Each row was made from one small tree. Brackets hold a mark, then the marks that hang from it, in alphabetical order. Every link used is in the known rows. Write each row's tree.
Known rows
(X (T F)): [-27.6  17.5   7.8 -28.6  31.2  -5.6   6.9  16.8  11.3  17.3 -16.3  41.4
  48.2  42.8   2.5  25.0  13.0 -13.9  -9.5  42.3 -11.4 -33.2 -45.6  36.7]
(S M P V): [ -9.1  -2.3 -12.4  -4.0  68.0 -16.9 -26.1  25.5   0.2  49.6   5.0  37.4
  75.0  29.8   6.8  14.1  22.9  49.4 -22.4  19.0   8.7  48.9  -8.2  29.0]
(P (S M (V G K))): [ -6.0   1.4  16.3 -28.3  58.0 -26.0 -28.3  62.3 -31.4  75.5 -18.2  40.7
  52.6   6.5  10.7 -13.1   9.0  63.0 -29.5 -12.8 -28.8  72.5 -14.0  38.8]
(V K): [ -6.4  -5.8  11.4 -29.0  42.3  20.8  -4.8  29.4  -0.7  25.8 -27.6  41.6
  32.3   7.6   6.5   6.8  11.5   5.5 -14.3   7.1 -35.4   5.4 -45.3  51.7]
(M (S G)): [ -7.1 -11.7 -27.2 -49.5  51.2   2.4   2.7   7.6  12.7  20.7 -16.2  36.8
  51.8  32.6   1.6  14.4  20.3 -10.9 -15.8  10.0 -39.2   5.2 -23.7  32.5]
(M (S (G T) P)): [-15.9 -29.5 -29.9 -46.9  54.8   2.3 -12.6   9.8  33.1  45.3  -4.5  42.1
  40.9  27.0 -12.9  -1.7  42.0  14.7 -30.7   2.1 -32.4   5.9  -5.5  40.5]
(S (G T V) M P): [-21.1 -28.4 -26.9   1.7  67.5 -36.6   0.7  30.3  33.6  83.5   4.3  33.4
  38.0  33.6 -11.4 -13.5  63.8  48.3 -46.3   0.3 -33.6  20.2 -13.8  26.0]
(T F): [-11.7   8.9  12.5 -31.3  24.2  -6.6   0.5  10.7  20.6  18.6 -21.2  37.5
  37.3  35.9   7.0  28.3  24.6  -0.4  -1.1  35.0 -25.7 -13.0 -34.5  38.4]
(F (X T)): [-33.2  18.5  14.9 -14.7  45.5  -1.7  22.1   9.6   1.7   9.8   0.7  46.1
  56.4  30.0   4.4  24.8   4.4 -13.4 -24.5  25.2   3.0 -41.4 -38.3  56.2]
(F T X): [-29.4  19.6   6.8  -1.8  40.2 -19.5  32.9  -6.4   7.1  18.5   9.2  40.1
  38.4  29.3  13.3  16.2  14.5  12.2 -28.6  26.1   5.1 -33.5 -38.6  61.3]
(P S): [ -6.3  -8.7  24.2 -40.4  30.1 -11.3  -6.2  38.8   9.8  36.3 -33.2  53.0
  41.7  27.4   0.4  18.2  11.5 -16.8 -10.0  23.3 -41.6  13.8 -30.6  25.9]
(S P (V G)): [-10.4  -3.8 -19.2 -25.8  44.8  -2.1 -13.1  37.6  11.3  51.4   5.8  34.9
  33.7  18.1  20.9   4.6  11.7  46.8 -17.8   7.7  11.9  48.9  -4.8  55.3]
(M (S (G T))): [-15.6 -16.2 -20.6 -55.6  44.0  -9.7   1.8   6.0  23.3  37.1  -7.8  45.6
  40.6  32.2  -8.1   3.7  39.8  -3.5 -28.6   7.1 -46.3 -15.0 -16.1  38.4]
(S M (V G K)): [ -8.5  11.1  -1.4 -19.5  57.3 -12.9 -14.7  41.1 -23.5  58.4  -3.6  30.1
  45.7   3.3  22.0  -8.2  11.5  66.7 -28.5 -11.9  -8.1  55.3 -18.7  53.8]
(S (G (T X)) P (V K)): [-28.2 -26.9 -33.1  -8.1  67.5  -6.0 -30.9  34.6  -5.3  68.3  21.6  48.3
  20.1  54.9 -20.0 -11.7  54.2  66.0 -39.5 -14.4  -4.8  30.5 -26.5  56.3]
(S M P (V (G T))): [-20.2  -1.9  -9.8 -21.6  51.2 -31.3 -18.8  37.1  12.2  76.7  15.2  35.8
  41.7  11.1  12.4  -7.0  36.2  75.2 -39.4  -1.7  13.3  45.2   6.8  50.8]
(M (S G (V K))): [ -0.2 -11.7 -35.8 -34.8  72.9   9.8 -23.3  19.2 -22.1  39.4  -3.0  41.2
  66.7  38.0  -4.4  -2.5  22.0  27.6 -23.3  -0.3 -45.1  29.6 -18.3  37.3]
(F X): [-17.2   9.8  17.6 -19.2  39.3  -2.4  15.6   5.3  11.3  11.9  -4.4  44.3
  44.4  23.4   9.4  28.6  16.5   1.4 -18.2  18.3 -10.0 -20.0 -29.8  56.8]
(S G P): [-17.8 -26.3 -20.9 -19.4  57.4  11.2  -1.3  20.7  33.5  42.6 -11.3  37.7
  39.9  43.0  -2.5  10.3  21.3  17.8 -17.6   9.1 -16.7  25.1 -31.1  47.1]
(V (G T)): [-21.2   1.6  10.1 -51.3  14.5 -11.9  15.3  29.9  29.6  45.9  -7.8  40.9
   4.0   4.2  16.8   0.4  24.4  14.1 -27.9   2.1 -18.7  -8.7 -22.4  63.2]
(P (S M)): [ -9.2  -2.2  25.2 -30.2  46.1 -30.8  -8.9  39.7   2.4  44.0 -33.1  45.8
  60.9  20.9   1.6  15.8  14.9   6.6 -17.7  15.4 -31.7  30.5 -27.0  16.5]
(M (S P)): [ -0.4 -13.4 -18.2 -43.6  49.8  17.1 -17.7  12.0  15.2  17.8 -17.3  35.5
  47.6   3.7   6.4  16.3  13.2  -5.0  -9.8  15.2 -15.7  19.2  -6.7  33.3]
(V (G S T) K): [ -9.2 -14.2  12.9 -33.9  20.9  -0.8  -6.8  55.8   8.3  67.7 -28.3  42.0
  -9.5   2.6  12.9  -6.1  23.3  22.9 -36.0 -14.9 -26.4  21.5 -14.7  52.8]
(G (S P) (V K)): [  8.7 -30.8 -14.2  13.1  53.7   7.8 -21.7  56.8   5.7  66.2 -29.6  35.2
  13.3  12.7   3.0   0.4  32.0  15.5 -27.6   1.0 -35.9  46.7 -11.4  18.9]
(S (G (T X)) M (V K)): [-29.3  -8.5 -21.2  -6.5  70.1 -34.8 -20.0  31.0 -22.7  66.3  18.5  44.4
  36.5  52.7 -14.8  -9.3  58.0  70.3 -46.2 -17.9  -9.4  25.4 -35.6  43.9]

Write each row's tree
[-31.1 -21.4   1.5 -37.3  33.4 -35.3  -2.7  39.2  14.3  54.9  -8.8  58.8
  11.6  58.5 -20.4   4.3  47.9   6.8 -30.0  -0.4 -32.7   1.3 -38.8  34.3]  (P (S (G (T X))))
[-26.1 -24.7 -42.2 -41.4  52.8  -8.6 -14.8  12.3  19.9  37.4   6.6  41.1
  14.8  35.5 -13.7   2.7  49.5  17.4 -30.8  -6.7  -6.0   6.9 -14.8  40.3]  (M (S (G (T X)) P))
[-14.1 -23.4 -16.3 -12.7  50.5  -9.1   7.7  35.8  15.2  71.9  -6.7  40.8
  14.6  28.7 -13.7 -21.5  55.8  24.8 -42.9  -6.8 -72.5  -7.2 -36.6  45.5]  (S (G T (V K)))
[-21.6  -3.6 -42.5 -28.5  38.2 -45.1  -2.6  10.4  12.4  44.3   7.1  34.3
   6.1  49.8 -13.1   2.3  78.4  13.0 -29.1   9.1 -43.6 -23.0 -16.6  17.1]  (M (S (G (T F X) V)))
[ -7.7  -3.1   2.6   6.0  32.3 -62.5  -8.5  35.5  17.4  73.2 -18.3  37.0
  26.2  39.8  -0.3  14.4  68.1  21.0 -34.0  23.7 -36.9   3.3  -2.1  -3.7]  (G (S M) (T F) V)
[-25.2  11.0  16.2 -49.8   9.5 -21.5   7.7  22.5  32.4  46.7 -10.4  36.0
   3.0  18.2  12.1   6.8  35.1  26.4 -19.7  13.8 -19.5 -15.9 -18.9  59.2]  (V (G (T F)))
[ -6.4 -10.9   4.2 -17.1  37.3  -8.7   1.7  36.9   7.7  58.3 -13.2  44.5
  11.1   3.9  -3.7 -14.4  47.5  14.3 -36.5   4.5 -61.9 -15.9 -30.3  42.4]  (G T (V K))
[-21.2  -8.9  -6.8 -19.6  53.6 -15.1 -21.6  22.0   0.2  68.6   5.6  47.2
  44.7  62.1 -19.5  -5.2  54.8  55.7 -30.4  11.1 -46.4  -0.2 -26.6  50.3]  (S (G (T F)) (V K))
[ -7.4  -6.6 -14.0 -21.2  55.8  17.4 -26.1  45.1  -5.8  59.9  -2.3  33.7
  28.1   4.2  15.5 -11.4   8.2  63.1 -23.2  -9.1  -3.0  59.9 -12.3  67.0]  (S P (V G K))
[  8.6 -18.5  -6.3   4.5  41.3  -3.9  -8.2  54.4  -3.4  56.0 -33.0  39.5
  14.2  17.0   7.9   6.1  30.4  -3.1 -26.5   5.3 -49.7  25.6 -22.4  15.6]  (G S (V K))
[-13.4 -22.9  -2.5 -28.8  23.2  -9.4  -9.3  49.1  36.4  69.8 -16.2  40.1
  -5.1  11.5  13.6   4.6  27.4  23.5 -32.7  -3.3   1.1  34.3   5.4  45.4]  (V (G (S P) T))
[-35.6 -25.5 -25.5 -21.6  45.9 -11.6  -4.5  23.1  31.3  48.2   8.6  44.0
   4.3  49.2 -14.5   4.4  51.4  28.1 -31.2  -4.1   2.9   6.0 -33.7  52.2]  (S (G (T X)) P)
[-11.2 -10.0  11.3 -14.4  33.3 -36.9  -6.8  34.1  16.8  57.1 -22.2  46.6
  36.2  29.7   5.4  20.6  39.2   9.4 -34.8  11.2 -12.5  11.1  -9.9  15.3]  (G (S M) T)
[  6.9 -12.8  -4.7  14.7  56.4 -22.0 -13.4  54.3 -11.6  63.3 -32.4  31.3
  32.8  11.6   9.6   3.7  34.1  19.5 -33.6  -1.7 -42.2  42.1 -19.7   7.1]  (G (S M) (V K))
[ -9.4 -12.9  -6.8 -11.1  46.1 -15.3 -13.2  49.1  19.1  63.1 -23.8  25.5
  23.8   7.7  25.2  12.4  12.6  38.3 -26.3  -5.8  19.8  71.7   0.3  30.8]  (V (G (S M P)))
[ -6.1 -22.0  -2.5  -2.6  74.6 -29.5 -11.2  55.2  -8.5  79.9 -27.9  37.3
  48.0  28.5 -13.2 -17.8  39.5  34.5 -37.7  -9.1 -77.0  47.6 -35.2  14.8]  (P (S (G (V K)) M))
[-34.6  16.1   3.7 -43.6   6.0 -32.5   5.2  25.7  20.5  36.8   0.4  34.8
 -22.1  25.7  11.5  10.7  47.2  29.2 -19.5   4.6   3.7 -15.1 -29.5  58.1]  (V (G (T F X)))
[ -5.6 -25.2 -11.2  -6.3  41.0 -19.5 -31.0  40.5  15.9  69.7  -0.4  56.6
  39.0  46.1  -2.4  15.5  40.5  26.6 -30.0  20.4  -0.8  32.6  11.1  23.0]  (G (S P V) T)
[-20.8 -25.4 -19.5  -2.1  85.2 -13.9 -33.9  33.1  -1.1  86.9  11.9  42.0
  61.1  39.8 -18.7 -17.7  49.0  84.9 -47.3 -11.0 -20.3  46.9 -13.8  47.3]  (S (G T) M P (V K))
[-12.4   2.8 -16.3 -15.5  59.2 -19.2 -18.1  35.4   3.6  60.4   7.0  26.9
  51.6  12.3  22.3   2.4  15.9  68.4 -25.8   0.6  21.0  66.7  -1.5  46.3]  (S M P (V G))
[-23.3   8.0  -8.1 -13.9  16.8 -46.9   3.4  21.4  17.0  41.1   2.4  41.0
  -7.1  39.2  -4.0  11.7  71.7  12.3 -22.8  22.9 -26.6 -33.0 -31.2  26.5]  (G (T F X) V)
[-21.0 -20.6 -18.9  -8.9  71.7  -6.8  -6.8  19.9  25.4  51.5  -8.4  30.3
  57.9  36.7  -1.5   9.0  26.1  39.2 -25.2   2.8  -6.5  42.7 -28.4  37.0]  (S G M P)
[ -8.5 -18.4 -35.5 -37.7  46.9 -26.7   8.3  16.5  22.2  52.8  -2.7  40.1
  30.7  29.5  -8.0  -7.0  58.6  -1.5 -36.7   6.8 -67.4 -17.7  -8.5  21.5]  (M (S (G T V)))
[  5.1 -25.9 -19.8   8.3  43.1 -10.5  -9.6  46.3  23.5  57.6 -23.3  37.4
  20.7  27.8   9.0  15.4  33.9  -0.9 -23.2  18.7 -23.4  35.3  -2.6   7.8]  (G (S P) V)
[ -4.9 -26.6  -4.9   7.5  69.4 -19.2 -48.4  49.5 -10.9  86.1  -6.0  47.9
  51.0  29.4  -6.1  -1.4  43.1  65.2 -43.8  -3.5  -4.4  59.1   5.1  24.3]  (G (S M P (V K)) T)
[-23.3  -4.7 -11.5  -4.1  50.9 -57.1   5.8  18.1  27.0  74.6  -0.3  32.2
  37.6  51.7 -11.4  -1.9  74.6  41.7 -36.9  15.7 -51.3  -9.2 -21.2  19.6]  (S (G (T F) V) M)
[-37.9 -20.8 -23.7 -11.7  61.1 -31.6  -9.4  23.2  22.8  58.1  10.1  38.0
  21.7  44.2 -13.2   1.5  55.8  49.4 -39.4 -11.4  12.5  22.3 -30.7  42.6]  (S (G (T X)) M P)
[ -7.0 -18.3 -20.9  -6.5  58.7   1.5   6.5  35.9   5.0  55.4 -16.8  32.8
  26.4  30.2  -3.4 -10.8  35.4  18.0 -28.7  -2.0 -65.6  11.9 -43.4  39.8]  (S (G (V K)))
[-11.5   1.2  19.5   4.9  44.8 -25.2 -30.1  23.1 -15.4  61.6   3.1  53.8
  40.7  51.9 -11.0  17.6  51.4  48.2 -34.2  14.5 -18.1  -3.6   0.5  40.4]  (G (S (V K)) (T (F X)))
[-17.1 -17.0 -13.5 -21.7  57.1  -5.8 -12.7  28.4  -3.2  67.1   6.5  52.1
  45.9  48.5 -15.6 -10.6  43.0  45.1 -37.5  -0.4 -45.2   7.1 -29.4  55.3]  (S (G T) (V K))
[-10.4  -1.5 -11.2 -11.8  70.4  -0.7 -30.3  45.8 -14.8  67.6   0.3  25.4
  45.8  -1.1  15.9 -12.8  12.7  84.1 -31.0 -15.1   6.3  76.6 -10.6  57.2]  (S M P (V G K))
